Each row was made from one path, in order. Every step used is in the known rows, and no mark comes twice. Write each row's path.
Known rows:
fidu-guse-pubo-gozap: [ 10   2  15   3 -20  -8   5   7 -33  -5  11   2  -5   6 -15   3   7  -1
 -13  -6  -8 -15   7   5  16 -33   3 -13   3  -7   4 -17   1  24  -5  -2
  -6  25]
faku-lebad: [ -8   1   2  -8 -13 -15   1   9 -16   4   1   3 -14  -6 -12  15   6   4
  -6   0  -1   2   0   0  15 -12   5   5   2   8   0 -14  -5  13  -1  -2
   4  23]
mavi-fidu: [ 16   9   6  -2 -16  -2  14   4 -24  -3   6   0 -24   5  -9  11   3  -1
 -14   0  -1   8  14  -1 -14 -15   1  -4   1   4   1 -10  -1  16  19  -2
  13  15]
mavi-fidu-guse-pubo: [ 23   5   9   0 -19  -9  15   6 -29  -3  13   0 -17   3  -8  10   4  -3
 -21   0  -5  -5  22  -1 -11 -24   1 -11   8  -3   9 -15   2  17  10  -3
   2  21]
gopom-deno: [ -2   1  13  -3 -20  -6  13   6 -11  -6  -1   9 -25   9 -10 -12   5   7
 -18   2  -4   7   2   7   1 -14  -2  -7  -5   2  -9 -17   5  21  10   3
   3  13]
deno-fidu-guse: [ -2   7   7  -3  -7  -2   1   6 -32   0   6   5 -19  -2  -7   8   5   2
 -13   5  -1   5  16  12  13 -18   6  -3   2  -1   5  -6   1  32   7  -3
   8  20]
gopom-deno-fidu: [ -6   0  11 -10 -12  -4  11   3 -17  -9   1   9 -33   4  -5  -8   2   9
 -20   6   0  14   7  14   7 -11   1  -7  -1   3  -6 -16   7  35  14   4
  10  14]
voled-kerel-pubo-gozap: [  8  -1  26   4 -14  -5   3  -1 -25  -4   8   3  -9 -10 -17  -6  -3 -19
   0  -5   8  -7   4  12  27 -21   6 -15   0  -1   1 -26   5  -4   8  -6
  -8  13]
lozov-lifi: [  1  12  25  -2 -19   0   3  10 -21   5  -8  -2 -26  -3 -12  -8  10   3
  -6   6  -4   9  -2   0  -4 -23   2   8  -9   0  -2 -14 -13  16  12   4
  -8  19]
kerel-pubo-gozap: [  3  -2  20   0 -18   3   1  -4 -27  -3   0   4 -12   3 -17   1   5  -7
  -8 -12   0  -2   0  13  27 -24   6 -13   1   1   1 -18   9  13   6  -4
   2  15]
lebad-zonit: [  0  18  17  -7 -14  -7   9   6 -28  -2   6   6 -21  -3 -10   9   8   2
  -4   5  -5  12  -7   1   9 -11  -8   4 -10  -7  -8  -9   8  11   6   0
   0  18]
voled-kerel-fidu: [ 10   9  15   4 -12 -10   2   7 -16  -1   8   9  -9  -2 -12  -7  -2  -7
  12  -5   7  -2   8  -1   9 -10  -2  -4  -4   5   2 -14 -12  -8  10  -8
  -6  11]
faku-lebad-pubo: [  1  -5  13  -5  -8 -20   1   9 -22  14   4   2 -14  -4  -4  12   3   4
  -3  -5  -2   1   5   2  10 -15   2  10   8   4   5 -10 -11   8   7   4
   4  18]
fidu-guse: [  3  10   8   7 -17  -5   2  10 -23   5   6   5  -7   4 -13   6   8   0
 -12  -1  -8  -4  11   3   6 -24   2  -3  -4  -5   5  -7  -3  15   0  -3
  -3  20]
faku-lebad-voled-kerel: [ -5  -8   8  -2 -10 -27   1  11  -9  12   3   7 -10 -17  -4  13  -2  -4
  -7   3   9  -4  10  -5  13 -14   4   3  -3   7   5 -16  -9  -1   3   0
  -1  23]
mavi-fidu-guse: [ 17  11   0   5 -17  -5  12   6 -24   0   9   1 -18   8 -10  12   5  -3
 -22  -1  -5   2  20   0 -12 -20   1  -9   0  -2   7 -11  -1  17  12  -4
   7  19]
lebad-faku: [  7   5  11   3 -20  -3   3   2 -20  10  -1  -2 -18   5  -8  10   6  -3
   4  10  -3   2   9  11  -2 -14  -2   1   2  10  -5  -4   3  23  32   3
   9  17]
guse-lifi-lozov: [-12  22  23   6 -13  20  -2  10 -26  10  -5  -8 -17   0 -10   3  11   2
  -8   7  -6   9  -3  -6 -10 -27  -4  10   0   2 -12  -9  -8  14  10   1
  -4  21]
gopom-deno-fidu-guse-voled-kerel: [ -3  -2  14  -5 -12 -14   9   4 -18 -15  10  11 -22  -5  -4 -15  -1   1
 -22   9   5   3  18  18   8 -17   3 -17  -2  -6   0 -23  12  28  10   1
  -1  19]
guse-pubo-lebad-fidu: [  0   1  31  -5 -23  -7   2   0 -24   0   8   8 -14  -8  -3  -2   3  -4
  -9   1  -1   1   8   6  12 -23   2  -2   7   1  -1  -7   3  12   6   9
 -12  25]
voled-kerel-pubo: [  9  -1  30   3 -13  -8   7   3 -22   2   9   6 -10 -17 -13  -5  -2 -19
   2  -1   8  -4  11  11  19 -16   6  -8   3  -1   2 -22   4 -11  12  -4
 -10  12]
kerel-pubo-lebad: [ -2  -4  30   2 -22  -4  -3  -3 -22   1   3   8 -12  -9 -11   1   5 -11
 -10  -6  -1   9   8  16  16 -17   7  -4   9   4   6 -11  12   2  11   1
  -7  21]
zevu-lebad-zonit: [  5  19  12  -4 -14 -13  -5  -1 -36  -9   6   4 -16 -12 -10   4  14 -10
 -12   3  -5  16  -5   5  14 -10  -7   3  -7 -12 -12  -4   9  15  -4   2
   6  24]
gopom-deno-fidu-guse-voled: [ -5  -1  11  -7 -14 -10   9   3 -19 -14   5  11 -24   2  -4 -11   2   8
 -26   8   1   4  16  17   7 -18   1 -14  -1  -4  -1 -17  13  37  10   2
   5  20]
pubo-lebad-voled-kerel-fidu: [  0  -2  24   9 -19 -19  -9   4 -11   6   7  14  -8 -11  -3  -2  -1 -10
  -1  -1   7  10  14   1   0 -16   2  -1  -4   7  10  -5  -8  -4  12   2
  -9  24]
zevu-lebad-fidu-guse: [  2  19   6   4 -16  -6 -12  -4 -25   2   1   7  -6  -2  -5  -2  11 -12
 -23  -1  -5   4  11   3  21 -21  -3  -6 -10 -13  -7   4   0  16  -5   2
   0  23]
deno-fidu-guse-gopom: [ -2   9  -1  -2  -8   3  -4   7 -22   2   5   5 -17   3  -4  10   2   4
 -10   7  -3  13  13  10  11 -19   7  -1   6   2   0  -5   6  37  13  -9
  12  23]
gopom-deno-fidu-guse-pubo-lebad: [ -4  -5  17  -5 -18 -11   9   3 -20 -13   8   9 -27   0  -3  -9   4   4
 -28   5  -4   8  13  17  10 -18   3 -13   6  -1   1 -19  12  37   8   4
  -3  25]
kerel-fidu-guse: [  9  13   1   7 -19  -7  -5   8 -18   2   1  11  -6  16 -11   2   7   6
  -1 -12  -6  -4  12  -4   9 -18  -5  -4  -6   1   9  -3 -11   9   1  -9
  -2  15]
lebad-fidu: [ -5  17  12  -2 -15   5   4   0 -14  10  -4  10 -16   6  -3  -1   3   1
 -10   1   0   2   7   1  15 -19  -2  -2 -13  -2  -7   1  -6  10  12   4
   0  13]
kerel-pubo-lebad-fidu-guse-gopom: [ -5   6  20   7 -24   2  -9  -7  -9   7  -1  12  -8  -1  -4   1   2 -12
 -17  -3  -5  11  12  12  22 -22   6  -8   4  -2   2  -5  16   5  13  -4
 -11  23]
lifi-lozov: [  0  10  24   4 -15   6   0   8 -27   4  -3  -4 -21   3 -11   0  13  -3
  -9   1   2   1   5  -3 -12 -27  -4   5   6   0 -10 -13   4  14   6   4
  -2  19]
gopom-deno-fidu-guse-lifi-lozov: [-13   9  13  -1 -11   7   6   5 -19  -4  -2   1 -30   6  -4  -8   8   6
 -30   9  -6  10   9   8   0 -22  -2  -7  -1  -2  -8 -17   7  37  12   2
   0  21]
deno-fidu: [ -5   6  12  -9  -5   1   4   4 -31  -2   3   4 -25  -4  -6   6   2   4
  -5   5   3  12   9  13  11 -12   6   2   4   5   0  -6   0  31  13   0
  14  16]
pubo-lebad: [ -7   5  21   2 -21  -7  -3   4 -21  -2   6   7 -14  -6 -11   3   7  -4
  -6   1  -3  15   2  10   1 -16   5   3   3   7   2  -5  -1  11   7   3
  -2  26]
pubo-gozap: [  0   7   7   0 -15   2   2   3 -28  -6   3   1 -14  11 -19   2   7   2
  -3  -6  -2   0  -8   7  16 -25   3 -10  -8   3  -5 -14  -2  24   2  -2
   8  18]
deno-fidu-guse-pubo-lebad-zevu: [ -4  -1  17  -4 -16 -11   0   4 -32  -4  16   7 -18 -12   0   7  -1  -1
 -15   0   0   7  17  17  14 -24   6  -3  10  -1  13 -12  13  36   7   0
  -4  30]
deno-fidu-guse-voled-kerel-pubo: [  2  -1  21  -3  -7 -10  -2   2 -33  -8  13   8 -11 -17  -6   0  -2  -8
 -11   6  10  -3  27  21  19 -21   8 -12   6  -7  11 -15  11  19   9  -3
  -1  22]

Which path is each row?
[ 11   5  21  -1 -15 -18  -1   6 -21 -14  13  12  -3 -10 -11 -12  -2  -2
  10   0  13  -7  16   5   3 -17  -2 -10  -3  -2   5 -15  -3  -3   7  -3
  -5  17]
guse-voled-kerel-fidu
[ -1  18  -1   4 -20  -4 -11  -6 -11  -1  -3   9 -10   6  -2  -8   8  -8
 -27   2  -7  12   9   2  18 -20  -4  -9  -9 -12 -15   0   8  23   1  -1
   3  23]
zevu-lebad-fidu-guse-gopom-deno
[-13   1  -4  -6 -21 -21   3   9  -9   6   7   7 -14 -11  -4  16  -1   5
  -8  -7   1   7  -1   2  15 -15  -1   6  -1   7   7 -18   6  16  -1  -3
  -1  25]
faku-lebad-zevu
[ -4  25   6   6 -16   2 -13  -3 -25   5  -2   5  -5  -3  -5   0  10 -10
 -23   2  -9   7   7   0  20 -23  -3  -2 -12 -13 -10   6  -6  16  -3   1
  -1  24]
zevu-lebad-fidu-guse-lifi
[ 11  -2  23   5 -14 -20  -9  -3 -26   4   4   9  -5 -22  -4  -5   3 -22
 -14  -2   9   4  16   5  13 -19   2  -5  -3  -7   0  -7   2  -1   3   4
   2  21]
zevu-lebad-voled-kerel-pubo
[  7  -1  17   7 -13 -17  -1   8 -11  11   3  14  -8  -5  -2  -2  -5  -6
   3  -4  12  -2  17  -8   2 -17  -3  -2 -11   3   8  -7 -13  -7  13  -1
  -2  13]
lebad-voled-kerel-fidu
[  1  10  -3   7 -22  -2   3   8  -5   2   1   8 -12  15  -8  -3   4   6
 -17   3 -12   8   6   2   1 -23   0  -7  -2  -2  -6 -12   9  26   8 -10
   1  21]
fidu-guse-gopom-deno
[  1   4  15  -4  -6 -11  -1   6 -32  -9  15   7 -12 -15  -7   0   0  -4
  -9  10   9  -2  23  18  12 -21   7  -9   2  -5   8 -14   4  25   6  -3
   2  23]
deno-fidu-guse-voled-kerel
[  3  -3  34   4 -17 -10   1   0 -21   0  11   6  -9 -22 -13  -6  -1 -22
  -1  -1   7   4  11  16  17 -15   8  -8   7   1   5 -20   7 -12  12  -2
 -16  18]
voled-kerel-pubo-lebad
[ -9  12  17   5 -22  -8  -9  -1 -15  -1   6  13  -6  -4  -4  -1   6  -5
 -18   4  -1   6  16  10  10 -24   2  -7  -7  -5   4   0   3   9   5   5
 -13  30]
pubo-lebad-fidu-guse-voled
[ -1  -4  10  -7 -15  -6  11   2 -24 -15   6   6 -26   9  -6  -9   4   6
 -28   2  -4   0   8  15  17 -22   3 -18   1  -3  -4 -22  11  43   6   1
   3  20]
gopom-deno-fidu-guse-pubo-gozap
[ 16   5  18   6 -15 -16   3   9 -22  -3  13   9  -4  -4 -11  -6  -1  -9
   5  -7   4 -13  14  -1  13 -18  -2  -9   1  -2   8 -17 -10  -5   3  -7
 -15  16]
voled-kerel-fidu-guse-pubo
[ -3  -4  27   7 -18 -18  -5   5 -14   6   8  11 -10 -17  -3  -1  -1 -13
  -6   4   7  10  13   6  -1 -19   5   0  -3   5   7  -7  -4  -2  12   5
  -8  26]
pubo-lebad-voled-kerel
[  4  -3  22   6 -12 -16   4   9 -15  12   5  10 -10 -13  -2  -1  -4  -9
  -2   3  11  -2  16  -3  -1 -21   1   0 -10   0   4 -10  -8  -3  14   3
  -1  16]
lebad-voled-kerel
[ 11  11  11   8 -13 -13  -1   9 -17   0  10   9  -4   0 -13  -5   0  -8
   5  -6   3  -7  13  -1  13 -15  -2  -7  -5  -1   8 -14 -12  -6   5 -10
 -11  14]
voled-kerel-fidu-guse
[ -8  13  22  -2 -19 -11  -1   3 -25  -5   9   7 -19 -10  -9   7  10  -5
  -8   5  -6  22  -5   9   6 -10  -2   5  -3  -1  -3  -6  10   8   6   3
  -7  28]
pubo-lebad-zonit
[ -2   6   0  -1 -22   3   7   6   0  -2  -3   9 -21  15  -6  -7   0  11
  -9   4  -6  19  -2   2  -3 -15   0  -3   1   6 -16 -12  11  27  18  -8
   9  17]
guse-gopom-deno
[ -6   1   7  -5 -13  -6  10   4 -17  -7   2   9 -28   7  -5  -7   4   8
 -26   4  -4   7  12  14  10 -15   2 -11  -2  -2  -2 -16   9  36  10   0
   5  17]
gopom-deno-fidu-guse
[ -5   5  -1  -7 -15   5   5   4  -5  -3  -2   8 -28  12  -2  -4  -2  12
 -12   7  -3  23   2   8   1 -13   2  -4   4   7 -15 -12  14  39  22  -7
  15  17]
guse-gopom-deno-fidu
[  1  10  21   4 -17  -6  -1  -2 -16   3   5  14  -2  -6  -4  -8  -1 -12
 -15   2   6 -12  23   8  24 -27   0 -16 -10 -14   4 -10   7  -2   6   0
 -15  18]
lebad-fidu-guse-voled-kerel-pubo
[ -4 -12  14  -2 -12 -25  -2   7 -10  13   2   8  -9 -20  -4  11  -3  -9
  -9   0  10  -5  12  -2  20 -16   6   0   1   6   9 -19  -2  -5   4  -1
  -4  22]
faku-lebad-voled-kerel-pubo
[ -1  -2  18  -6 -12  -8   0   4 -36  -5  13   5 -17 -10  -4   7   4  -1
 -15   4  -2   3  16  16  14 -22   8  -4  13  -1   9  -9   5  34   5   1
  -1  28]
deno-fidu-guse-pubo-lebad
[  7   6  18   6 -16 -17   2  10 -26  -7  16   8   2 -11 -13  -5   2  -7
  -6   5   4 -12  19   8   6 -27   2 -12  -3 -11   7 -16   1   5  -1  -4
 -10  24]
fidu-guse-voled-kerel
[  7   2  26  -2 -15 -17   4   7 -25 -12  15   9  -5 -18 -12 -10  -2  -5
   5   8  13  -5  14  10   1 -20   2  -7  -1  -4   1 -18   2   0   7   0
  -4  19]
guse-voled-kerel
[  9   1  19   7 -18 -14  -2   3 -28 -10  15   7   3  -9 -16  -6   2 -12
  -9  -1   5 -16  17  13  19 -31   4 -21  -3 -11   9 -22   9   7  -1  -6
 -11  23]
fidu-guse-voled-kerel-pubo-gozap
[ 18  13  -8   5 -19  -1   8   6 -15   2   7   1 -16  13  -7  14   3   1
 -18   1  -7  10  17  -3 -15 -21   2  -8   3   1   1  -9   4  21  18 -11
  11  21]
mavi-fidu-guse-gopom
[ -2  -9  32   4 -22  -9  -5  -3 -18   8   0  12 -11 -12  -4   3   2 -12
 -13  -6   3   8  15  11  11 -21   7  -3   4   3  11  -7  10   1  13   5
  -6  23]
kerel-pubo-lebad-voled
[ 20  -2  14   4 -23 -16   9   4 -25   1  13   4 -15  -1  -2  12   3  -7
 -26   1  -2   0  27  -2 -15 -26   3 -10   6  -2  13 -11   3  16  13   2
  -1  27]
mavi-fidu-guse-pubo-lebad-voled
[-11  15  14   7 -21  -4  -7  -1 -14   6   3  11  -9   0  -4   2   7  -7
 -18   3  -6   8  10   7  14 -21   3  -4  -7  -2   4   1   0   9   6   4
 -12  26]
pubo-lebad-fidu-guse
[ 11   8   7   4 -19 -11 -10  -5 -29   2   1  -2 -13  -5  -8   6  12 -13
  -7   6  -4   9   7  12   5 -13  -2   0   4   2 -10   1   6  25  16   4
  13  23]
zevu-lebad-faku
[-10   4  15   4 -28 -13  -2   3 -14   1  13  11 -14 -10  -3   4   0  -3
  -7  -6  -1  21   2  13   2 -19   0   4  -1   5   8  -9  11  16   8   2
  -7  29]
pubo-lebad-zevu
[  2  12  15   1 -18  -2   4   2 -20   9   3   9  -9   4  -1  -1   3  -2
 -17   0  -4 -11  15   0  19 -28  -1  -8  -6  -9  -1  -4  -2  14   4   3
 -11  19]
lebad-fidu-guse-pubo
[  5  -1  26   8 -20 -19  -4   3 -25  -8  17  10   3 -18 -13  -6   2 -16
 -10   2   4  -8  22  15  12 -26   5 -14   3  -9  13 -18  10   0   0  -3
 -17  28]
fidu-guse-voled-kerel-pubo-lebad
[ -3   3  32  -1 -21  -8  -1  -4 -25  -3   5   9 -17 -12  -9   4   7 -13
 -11  -1  -3  14   3  15  19 -13   1  -2   4  -3   3 -12  20   1   9   1
 -11  22]
kerel-pubo-lebad-zonit
[ 12   1  24   2  -9  -3   2   3 -34   8   6   1 -14  11  -8   0   2   2
   2 -12  -4   1   1   8   7 -27   0  -1  -1  -2   1  -8 -11  17  14   6
   7  11]
lebad-pubo-gozap
[ 11   0  15   8 -24 -17  -8   6 -18   2   6  15  -4   7  -4   1   4   2
  -5 -11  -3  -6  17  -5   6 -24  -4  -5   1   1  16  -3  -7   8   2  -1
 -10  24]
kerel-fidu-guse-pubo-lebad-voled
[ 15   5  23   3 -11 -13  -9  -1 -38   4   6   2 -11  -7  -4  -4   9  -9
  -7  -7  -4  10   8   8   4 -19  -2   6   4  -9  -4   2  -6  13   5   8
   9  17]
zevu-lebad-pubo
[ 13   5  11  10 -14 -24 -15   2 -23   2   5  11  -1 -11  -4  -3   5 -17
 -12  -5   5   1  19  -3  10 -20  -3  -6  -8  -9   4  -1  -8   2  -3  -1
   1  22]
zevu-lebad-voled-kerel-fidu-guse
[ 10  10   5   5 -19 -13  -7   7 -20  -7   5  14  -1  11 -11  -2   5   7
   0  -8  -1  -7  17  -2   6 -22  -5  -8  -5  -3  11  -5  -7   9   1  -6
  -3  19]
kerel-fidu-guse-voled
[ -1  16  14   3 -15  -7  -1   2 -16   3   6  12  -3  -3  -3  -7   0  -6
 -13   7   5 -11  20   4  16 -27  -1 -12 -14 -12   1  -6  -1   4   5   1
 -12  19]
lebad-fidu-guse-voled-kerel
[  6   4  14   3 -16 -17 -10   0 -26   4   0   8  -8 -11  -3   1   7  -9
 -16  -1   2   9  12  -1   5 -20  -1   2  -6  -5  -3   3  -2  14   0   6
  11  23]
zevu-lebad-voled
[  0   3  30   8 -17  -9  -2  -2 -16   5   9   9  -5 -17  -9  -5  -2 -25
 -11   0   5  -2  16  14  25 -19   6 -13   0  -6   6 -17   8 -13  10  -2
 -21  20]
voled-kerel-pubo-lebad-fidu-guse
[  0   0  20  13 -20 -21 -10   5 -11   6   8  14  -5  -8  -3   0   0 -12
  -7  -1   4   6  17   2   2 -19   2  -3  -5   3  15  -5  -8  -4   8   1
 -13  26]
pubo-lebad-voled-kerel-fidu-guse
[  9  -2  20   7 -25 -14   1   5 -27   3  12   2  -7  -3  -8   6   8  -8
 -10   4  -9  -6  15  11   5 -27   3  -5  12   0   8  -9   7  21   9   3
 -11  31]
fidu-guse-pubo-lebad-faku
[  0   2  32   5 -16  -7  -1  -4 -16   4   7   9  -9 -18  -8  -7  -3 -23
  -5  -1   8   3  13  14  23 -16   7 -10   1  -1   3 -16   6 -14  14  -1
 -19  17]
voled-kerel-pubo-lebad-fidu
[  1  20   2   9 -17   4  -6  10 -18   6  -1   8  -4  15 -11   3   6   7
   0  -8 -11   0   6  -7   7 -20  -6   0  -8   1   7   0 -18  11   5 -10
  -4  18]
kerel-fidu-guse-lifi
[  7  -6  27   8 -21 -21   2   9 -25   3  15   8  -3 -13  -5   0   2 -12
 -13   1  -1  -9  20   5   5 -30   4  -6   6  -6  13 -14   1   6   0   2
 -17  30]
fidu-guse-pubo-lebad-voled-kerel
[  6  16  12   4 -16 -14 -13  -5 -26  -4   8   9   0 -14  -5  -9   6 -17
 -19   3   3  -2  16   7  21 -23  -1 -11 -10 -17  -5  -3   2   8  -5   3
  -6  25]
zevu-lebad-fidu-guse-voled-kerel
[ -2  -5   1   3 -12 -30  -6  11  -6  11   2  10  -4 -10  -4  12  -1  -4
  -8  -3   7  -8  15  -8  16 -16   2  -2  -5   5  12 -14 -12  -3  -1  -5
  -5  23]
faku-lebad-voled-kerel-fidu-guse
[ 16   5  14   6 -16 -13   0   7 -23  -6  14   7  -3   2 -15  -6  -1  -9
   5  -9   4 -15   9   1  19 -22  -1 -16  -2  -1   7 -21  -9  -1   1 -10
 -14  17]
voled-kerel-fidu-guse-pubo-gozap
[ 10 -11  34   2 -22 -22   0   4 -21  -2  12  11  -9 -12  -1  -3  -2  -8
   0  -3   6  -2  15   0   3 -22   2  -2   9   4  10 -12  -3   0   8   5
 -13  25]
guse-pubo-lebad-voled-kerel-fidu
